Each row was made from one small tree. The marks that hang from a mark follow it in brackets, in alphabetical order. Every link used is in the known rows. Write each row's tree.
Known rows:
mogo[lamod[pozuv[larin pepob] zivo] timaz]: [ -9.8  15.9  21.0 -34.8 -14.4  21.4 -31.5   1.8 -53.4   1.2 -33.9   0.8
   8.5 -11.9 -10.2  -1.9  17.2 -11.0  20.3   0.1   6.2  -6.9  -0.5]
pozuv[lamod[zivo[fosa[romig[timaz]]]] larin pepob]: [-13.9  29.2   8.7 -34.7  -7.9   5.5  -0.8 -13.5 -44.2   0.8 -17.9  13.8
  17.2  14.9  -9.5  -3.5  11.0  27.3   7.4  -3.0  31.8  -1.4  -1.8]
lamod[pozuv]: [  3.7  -2.9   0.9  -2.4  -4.3  -3.3 -15.3   4.8  -7.5  -0.2 -12.6  -0.3
 -10.9  19.9  -4.9   0.1  13.5 -15.2   8.9  -2.2  -9.4  -2.0  -7.9]
lamod[pozuv[larin pepob] zivo[fosa[romig[timaz]]]]: [-16.4  32.3  23.5 -33.3 -11.2  -4.5 -11.5 -10.0 -27.0   4.8 -33.3   9.3
   0.8  53.0   0.5  -2.4  31.2   6.5  12.7   3.1  21.2   0.9 -12.5]
lamod[pozuv[larin] zivo[fosa]]: [ -6.3  14.1  14.7 -17.6 -12.0 -15.7   3.1  -8.8 -15.2  14.5 -26.1   8.8
  -3.3  40.2   9.4  -2.2  21.0   4.7  13.2  14.3   1.0  -2.7 -18.2]
zivo[fosa[romig[timaz[mogo]]] lamod[pozuv[larin]]]: [ 27.4  16.0  -3.6 -15.7 -11.6   2.2 -15.1 -25.8 -31.9   3.1 -35.5   9.1
  12.4  28.6  -0.3  -6.3  44.9   7.3  -0.4 -14.1  20.4 -20.0  -2.1]
timaz[mogo[lamod[pozuv zivo]]]: [  6.7 -11.2   8.7   3.1 -11.8   7.0  -1.2  -7.0 -34.0  -7.6  -0.4  -7.0
  -7.7  13.6  -2.7  -6.7  24.0 -11.3   9.8 -19.7   2.2 -17.8 -16.8]
mogo[timaz]: [  0.1  11.1   4.4  -8.9  -7.4  11.7 -24.3   2.2 -15.3  -1.1  -8.0  -2.8
   5.1  -9.7  -5.7  -1.9   0.4   1.2  -2.5   5.5  -1.1   3.2  10.3]
pozuv[lamod[zivo[fosa[romig]]] larin pepob]: [-10.6  26.5   5.7 -27.4  -6.9   5.4  13.1 -18.7 -34.3   7.2 -10.4  16.7
  14.3  13.3  -8.4  -2.3  12.6  26.2  13.9  -4.3  29.5  -4.1 -12.6]
pepob[pozuv[lamod larin]]: [ 11.0   2.4 -13.3 -13.1  -8.2  12.7  18.7  14.6 -50.4 -12.0  -6.9  11.2
   2.5   9.4 -12.0  -7.7   2.5   0.1   1.1   2.7 -21.8  -4.0 -14.3]
lamod[pozuv[pepob] zivo[fosa]]: [-15.0  14.9  31.7 -15.3  -8.5  -6.9  -8.8  -7.8   1.7  19.5 -20.2   7.2
 -13.6  33.8   1.2  -4.2  11.3  -4.5  14.8  14.6  12.0  -3.4  -6.3]
timaz[mogo[lamod[pozuv zivo[fosa[romig]]]]]: [ 12.3   3.8   2.5   3.8 -11.9   6.9   7.7 -22.0 -27.6  -2.0  -7.0   1.2
  -5.0  34.3   3.5  -8.6  32.8   2.9  10.2 -13.2  14.1 -18.6 -17.4]
fosa[romig[timaz] zivo[lamod[pozuv[larin pepob]]]]: [ -1.1  16.6  -7.3 -35.5  -1.1  10.7 -44.4  -9.0 -37.5  -5.5 -34.0  -1.3
  11.7  28.4  -4.3  -2.4  27.8  -7.8   7.3 -33.5  35.1  -8.3  -4.8]
romig[fosa[zivo] timaz]: [  8.7  14.7  -1.4 -10.8   0.8   0.0 -42.2   2.1  -9.8   2.5  -6.2   8.1
   8.3  30.1  -3.2  -8.6   0.4   9.8 -15.5   0.8   9.4  -2.7  13.9]
pepob[pozuv[lamod[zivo[fosa]] larin]]: [  2.0  11.6  -0.7 -16.8 -12.0   2.5  23.9   2.5 -40.7   2.7 -10.1  14.0
   0.2  27.5   0.2 -10.9  -2.4  10.8   3.1  17.2 -12.7  -4.4 -15.3]
fosa[romig]: [ -0.9   8.6 -12.5  -0.2   1.1   2.5  -1.4 -10.0  -0.5  -6.3   3.7  -0.3
   2.5  25.8   0.6   2.5   9.4   3.7   1.7 -12.7  10.7   2.2  -9.6]
mogo[lamod[pozuv] timaz]: [ 11.5   2.4  -2.8 -11.8  -9.3  22.9 -39.0   3.6 -38.2  -2.0 -28.6  -1.5
   3.5 -18.9  -9.3  -3.2   9.0 -13.8  11.8   4.1  -5.6  -8.2  13.4]
gevu[fosa[romig[timaz] zivo[lamod]]]: [  1.8   8.9 -15.3  -4.1  -1.3   2.7 -21.5 -18.7 -18.8   0.8 -20.9   0.4
   6.6   6.3  18.0  -7.1  15.3  16.6  -5.6 -13.0  32.2  -6.3  12.3]
zivo[fosa[romig[timaz[mogo]]] lamod[pozuv]]: [ 25.9   9.7  -2.9  -6.5  -8.9   2.1 -27.0 -26.3 -14.4   5.9 -26.3   4.2
   3.4  30.7   0.2  -7.6  32.4   2.0  -2.5 -11.7  21.8 -19.7   5.8]
timaz[mogo[lamod[pozuv[pepob]]]]: [ 16.1  -5.4  12.9   1.1  -7.7  23.0   2.4  -0.6 -37.9  -9.9  -8.9   1.7
  -4.3  -9.2 -15.9  -7.3  34.9 -12.7  10.3 -20.8   4.6 -20.5  -6.7]
timaz[mogo[lamod[pozuv[larin pepob] zivo[fosa]]]]: [  8.1   8.2  24.3 -10.9 -13.9  12.8  18.7 -11.5 -44.1   1.2 -19.9   9.1
   1.8   6.3  -4.3  -8.6  40.8   3.0  13.5  -7.9  12.6 -21.0 -15.4]
pozuv[lamod[zivo[fosa]] larin]: [ -2.0  11.1  -3.3 -17.6  -8.6  -5.8  13.2 -13.6 -32.2   9.7  -9.4  12.8
  12.7   4.8   0.3  -2.8   1.5  26.8   8.0   7.2  12.0  -4.9  -8.6]

Which tree is each row?
[-13.0  29.4  20.9 -26.2 -10.1  -4.7   2.9 -14.7 -17.3  11.6 -27.2  12.5
  -1.2  51.6   0.7  -0.6  32.7   5.5  18.9   1.7  18.4  -1.9 -23.1] : lamod[pozuv[larin pepob] zivo[fosa[romig]]]
[ 15.0  -4.1  -4.8 -17.3  -5.0  -1.4 -22.8  -9.6 -17.9  10.4 -27.9   2.9
   7.8  -3.4  -3.7   2.1  18.3 -15.1  10.5 -12.3   0.8 -14.8  -5.3] : zivo[lamod[pozuv[larin]]]
[ 13.9   2.6  11.3  -4.4 -15.1   5.7  18.0 -13.3 -42.5  -0.3 -17.3   6.1
   1.8  12.8   2.6  -8.8  37.6   4.8  10.3  -6.5   5.1 -20.3 -17.4] : timaz[mogo[lamod[pozuv[larin] zivo[fosa]]]]
[ 23.3   7.0   0.2 -15.1  -6.5  -4.4 -10.8 -19.4  -8.8  23.7 -40.5  14.2
   9.5  -0.8   4.1  -2.0  21.6   1.1   8.7   9.0   7.3 -17.3   3.5] : zivo[fosa lamod[pozuv[larin]]]
[  3.2  10.6  -3.1 -14.1  -3.7  24.6 -22.2  -2.6 -51.1 -24.1 -15.0  -4.9
   0.3  30.9  -8.8 -10.3  37.1  -5.1   4.2 -38.1  31.5 -11.5  -8.3] : fosa[romig[timaz[mogo[lamod[pozuv[pepob]]]]] zivo]
[  2.1   0.3  21.1 -12.4 -12.8  14.3   9.1  -4.3 -50.5  -8.7 -10.7   0.8
   0.5   3.8 -10.2  -5.8  38.6  -8.6  14.5 -22.4   8.1 -18.9 -21.8] : timaz[mogo[lamod[pozuv[larin pepob] zivo]]]
[-14.3  21.4   7.8 -12.0  -5.2 -10.1  -8.5 -18.3   1.7   6.5  -7.9   0.5
   1.3  43.8  15.1  -3.4   0.1  17.5  -2.3   9.0  22.5   3.6   1.2] : lamod[zivo[fosa[romig[timaz]]]]
[ 13.5   7.8 -14.6 -20.2  -7.4   7.6 -31.6 -14.2 -49.3 -15.2 -21.3  -5.8
   9.6  41.6  -2.2  -6.8  43.1  -4.2  -0.9 -45.8  30.1 -15.4 -17.0] : fosa[romig[timaz[mogo]] zivo[lamod[pozuv[larin]]]]
[ -4.6  12.9  -1.1 -12.5  -2.1   4.5 -10.2 -18.7 -15.6   3.2 -17.1   1.1
   9.0  11.1  13.6  -4.5  -3.9  14.4   3.4   8.8  23.9  -6.2  12.6] : mogo[lamod[zivo[fosa[romig[timaz]]]]]
[ 19.5  13.4   3.6 -22.8  -2.4   5.5 -40.3 -10.3 -14.2  21.1 -23.1  17.9
  11.9  18.9 -11.9  -4.4  22.6  -5.0   4.2 -12.0  13.6 -18.7  -3.0] : romig[fosa[zivo[lamod[pozuv[larin pepob]]]]]
[ 22.3   0.6   0.4  -6.2  -4.4  -4.4 -22.5 -20.5   8.3  27.0 -31.5   9.4
   0.2   1.4   4.7  -3.6   9.2  -4.9   7.0  11.4   9.0 -17.6  12.0] : zivo[fosa lamod[pozuv]]
[ -5.1  -8.1   2.5  -8.2  -5.0   1.8 -19.4  -3.8 -19.1   3.7 -14.2  -5.3
  -6.2   8.2   3.3  -1.2   0.4 -15.6  17.4  -2.2   0.3  -9.6  -5.2] : mogo[lamod[pozuv zivo]]
[  4.9   4.9  13.9  -3.9  -9.6   7.1  -0.2 -10.2 -31.8  -6.3  -9.0  -2.0
   5.2   0.4   6.1 -11.8  11.9  12.8  -6.8   0.9  16.2 -13.9  12.1] : romig[timaz[mogo[lamod[zivo[fosa]]]]]
[ -1.4  21.1  -7.7 -23.6 -12.2   4.0   8.7   0.7 -49.6  -8.8 -15.1  11.4
   4.6  47.1   0.1 -10.6   3.4  15.2  -1.8   9.1  -2.3  -0.8 -12.2] : pepob[pozuv[lamod[zivo[fosa[romig[timaz]]]] larin]]
[ -2.2  11.5  16.1 -21.2  -6.0   6.3  -2.3   8.0 -28.1  -1.4 -25.4   9.2
  -0.4   8.8 -14.2   1.4  31.0 -11.2  15.1  -6.9  -1.3  -3.2 -14.3] : lamod[pozuv[larin pepob]]
[-17.2  10.8  10.9 -28.7  -6.5   5.4   2.8  -3.2 -42.0   0.7  -3.2   7.7
  11.5  -6.8 -15.2  -0.3   3.3  10.8  13.7 -11.9  16.9  -3.4 -12.8] : pozuv[lamod[zivo] larin pepob]
[ 13.8  12.6   7.9 -24.1  -1.1   5.4 -71.1  -4.6 -12.4  14.8 -24.0   9.4
   7.2  22.3 -12.8  -8.8   9.0  -9.2  -5.7  -8.3  18.5 -15.3  18.9] : romig[fosa[zivo[lamod[pozuv[pepob]]]] timaz]
[ 21.3   9.0 -10.5  -6.6  -3.1  -2.0 -23.1 -29.4   8.1  21.7 -28.3   9.2
   1.9  25.2   5.0  -1.3  18.0  -0.9   8.4  -0.3  17.8 -15.3   3.0] : zivo[fosa[romig] lamod[pozuv]]
[ -3.6  11.1 -14.9   8.7  -0.8   1.6  11.7 -12.3 -12.9  -3.1  -6.7   5.2
  -2.9  20.4  17.8  -6.1  22.8  21.3   0.8  -7.3  20.5   1.3  -7.4] : gevu[fosa[romig zivo]]
[ 32.2   3.3   4.7   0.7 -10.0  11.8 -34.7  -1.4 -36.3  -6.7 -10.1   9.6
   5.0  17.2 -16.7 -10.8  27.6  -2.3  -9.0  -7.4  -5.7 -20.7  10.8] : romig[fosa timaz[mogo[lamod[pozuv]]]]
[  6.9  15.1  11.1 -28.9 -10.9  31.3 -26.6   7.0 -57.3  -3.3 -40.5   6.8
  12.8 -29.2 -18.0  -1.7  24.8 -10.7  17.3  -0.1   0.5  -9.2   7.9] : mogo[lamod[pozuv[larin pepob]] timaz]
[  2.5  12.6 -10.4 -27.0   0.0  10.8 -28.1 -15.4 -25.0   3.2 -25.9   3.0
   8.6  27.3  -2.9  -0.4  29.2  -8.8  14.6 -34.9  32.3 -11.2 -17.5] : fosa[romig zivo[lamod[pozuv[larin pepob]]]]
[ 17.8   8.5  -5.3 -15.1   1.0   0.1 -60.2  -9.6  -5.8  13.0 -12.3   6.7
  14.8  14.5  -1.9  -8.1  -4.1   4.0 -15.4  -5.7  17.7 -13.1  22.2] : romig[fosa[zivo[lamod]] timaz]
